Every row comes from one small tree of marks. The marks that hang from a mark follow it in brackets, in the order of their numbers. Every link used is in the known rows. Which tree was each row made from?
Known rows
j_221[j_675 j_914[j_274 j_683] j_938]: [ -6  32  41   1 -45 -29 -44  28  20 -22 -25 -28 -12  67 -24  45  30   7
   1]
j_48[j_914[j_274 j_675 j_683]]: [-10 -22 -11  21  23  13  16 -29   4  12  22  28 -41 -21  25 -23  -3  28
 -28]
j_914[j_274]: [  7 -44   1 -47   1 -24   2  31 -59   1  -6  11  50  42   4  29  34  -8
  38]
j_221[j_675 j_914]: [ 28  -6  31 -70  -2 -54 -36  13  30   2  15  -4  -8  58 -11  26  17  45
  15]
j_683[j_48]: [ 48  -4  20 -16  11 -11  -1  35 -10 -15  -1 -21  21  28  -8   1   4   7
  32]
j_938[j_914[j_274[j_257] j_683]]: [  3  -1 -23  -8 -37  -1  -1  21 -14   7 -28 -14  22  25 -14   1 -28 -72
   6]
j_914[j_274 j_675 j_683]: [ 19 -33   0   4  10  11  16 -14 -30   2  21  11 -11  -4   0   0  25   2
 -12]
j_48[j_914[j_274[j_257] j_675 j_683]]: [-56 -23 -29  -3  -9  11   9 -35   2  16  19  28 -46 -35  33 -36 -32 -10
 -39]
j_914[j_675 j_683]: [ 54 -29 -13   7  12  14  14  -6   4   5  48  43 -33  -6 -13 -32  10  26
 -19]
j_257[j_274]: [  8 -22 -20 -19 -19 -34  -1  33  12  10  22  51  47  54 -24   2 -13   9
  51]
j_48[j_914[j_274 j_675]]: [-30 -33 -11   2  38 -12  13 -29  -9  20  25  32 -10 -21  27 -10   8  37
  -4]
j_914[j_274 j_675]: [  0 -43   0 -11  26 -13  12 -11 -42  11  26  21  21  -8   3  14  34  14
  15]
j_221[j_914[j_274]]: [ -1 -13   8 -69 -11 -33 -23  21 -32  -4 -15 -12  47  50  15  44  34 -18
  35]
j_221[j_675 j_914[j_274] j_938]: [-27  21  44 -16 -30 -53 -50  33   9 -14 -20 -21  20  68 -21  60  38  20
  26]
j_221[j_914[j_48 j_675 j_683] j_938]: [ 20  66 -12  38 -23  42  -7  13  57 -13  -9  22 -30 -19 -24 -25 -10  24
 -28]
j_683[j_48[j_914[j_274 j_675]]]: [-23   3  22  32  48  -3  11 -33   9  -2   4 -24 -13 -36  24  -6  -7  29
  -3]
j_683[j_48[j_914[j_274[j_257]]]]: [-63   1   4 -26 -10 -13  -7   9 -11  -6 -28 -33  12   0  33  -2 -39 -29
  10]
j_938[j_914]: [ 64  -6 -16   0  14 -21  -2  35   9  13   7  22  28  37 -34  -5   1   0
  37]
j_914[j_48 j_274 j_675 j_683]: [  7  -6  -8   1  14  44  36  -9 -21  -1 -16   4  -8 -33   5 -11  -6   7
 -25]
j_938[j_914[j_274 j_675]]: [ 19 -10  -2  34  35 -15  10 -17  -8  21   9  -1  25  -9 -23  13  18   1
  16]

Write each row's tree
[ 42  36  26  80  28  21  17 -22  19  -7 -15 -65  -6 -27 -26   5  -6 -22
  -9]
j_938[j_914[j_274 j_675 j_683[j_48]]]
[-25   3  14  14 -15  20   6 -23 -14 -14  -4 -45 -15 -33   5  -6 -22 -45
 -26]
j_914[j_274[j_257] j_675 j_683[j_48]]
[ -9  31   6  39 -29   6 -23   1  14 -13   3   4  -9  11 -12  18  35  -6
 -12]
j_221[j_914[j_274 j_675 j_683] j_938]
[ 58   9  19  37  21  24  12  -8  24 -15  24 -16 -38 -20 -14 -27  -5  18
 -20]
j_914[j_675 j_683[j_48]]
[-74 -35 -28 -18   3 -15   3 -33  -8  23  18  35 -13 -37  34 -20 -23   0
 -13]
j_48[j_914[j_274[j_257] j_675]]
[ 19  15  -9  -7  17   7  20  32 -19   7 -57 -20  54   9 -19  16 -15 -16
  32]
j_938[j_914[j_48 j_274]]
[-40  -5 -26 -20 -20  42  27 -12 -17   4 -22   5 -12 -44  12 -22 -40 -29
 -32]
j_914[j_48 j_274[j_257] j_675 j_683]
[ 18   2  30  36  21  22  16 -20 -11 -18   0 -44 -12 -21   2   6  10 -11
 -13]
j_914[j_274 j_675 j_683[j_48]]
[ 26 -18 -25  23  25  14  14 -23  43  14  47  58 -65 -23  14 -57 -15  52
 -32]
j_48[j_914[j_675 j_683]]
[-47 -25 -29 -36 -34   1  -1   9 -13   6 -11  18 -18  13  31 -22 -36 -32
 -15]
j_48[j_914[j_274[j_257] j_683]]
[ 38  34  -5   8 -51   0 -35  53  31 -20  -2  22  -6  57 -21   0  18   0
   8]
j_221[j_914[j_683] j_938]
[ -8 -11  10 -33  10 -23  -9 -24 -12   7  17  -7  21   2  12  30  37   3
  11]
j_221[j_914[j_274 j_675]]
[ 49   6  -4 -14  -4   6 -11 -15  34   0  39  21 -35  -1  -2 -16  12  19
 -21]
j_221[j_914[j_675 j_683]]
[-57 -14 -26 -35  -5  19  22 -11 -30  11 -20  14  19 -45  14  -8 -29 -16
  -8]
j_914[j_48 j_274[j_257] j_675]
[-11 -15  -7 -12  26  20  31  -9 -36   7 -13  11  25 -32   6   4   3  18
   5]
j_914[j_48 j_274 j_675]
[ 42  24 -14  94  11  -6 -11  19  40  12  25  41   5  -5 -56 -15  11  25
  20]
j_221[j_938[j_914[j_675]]]
[-72   0   4  14  11  -5   3 -38   7   3   2 -23 -18 -49  34 -15 -38  -9
 -16]
j_683[j_48[j_914[j_274[j_257] j_675]]]
[ 17  35  39  10   5  12  -7 -29  15 -22  -9 -68 -14 -14  10  21  13 -19
 -20]
j_221[j_914[j_274 j_675 j_683[j_48]]]
[  5  23  -4  89  12 -11  -7   8   4   8   0  14  29  -3 -46  16  24  -1
  22]
j_221[j_938[j_914[j_274 j_675]]]
[ 51  41  27  14   6  15 -12 -18  49 -19  17 -38 -37 -14  -3 -12  -3   8
 -22]
j_221[j_914[j_675 j_683[j_48]]]
[-31  -5 -26 -55 -42  33  19  30 -38  -6 -51  -6  14   2  13  -8 -40 -50
  -8]
j_914[j_48 j_274[j_257] j_683]
[  2  55 -11  23 -11  18 -13  16  45  -7  -8  31  -1 -21 -18 -10  -3  37
   3]
j_221[j_914[j_48 j_675] j_938]
[-46 -13  -9 -91 -43 -31 -31  16 -30   0 -18 -12  43  35  21  32   3 -55
  27]
j_221[j_914[j_274[j_257]]]
[-17  -1  22  -2  22 -14   4  11 -11 -11 -26 -36  13  13  26   8  -8   6
  18]
j_683[j_48[j_914[j_274]]]
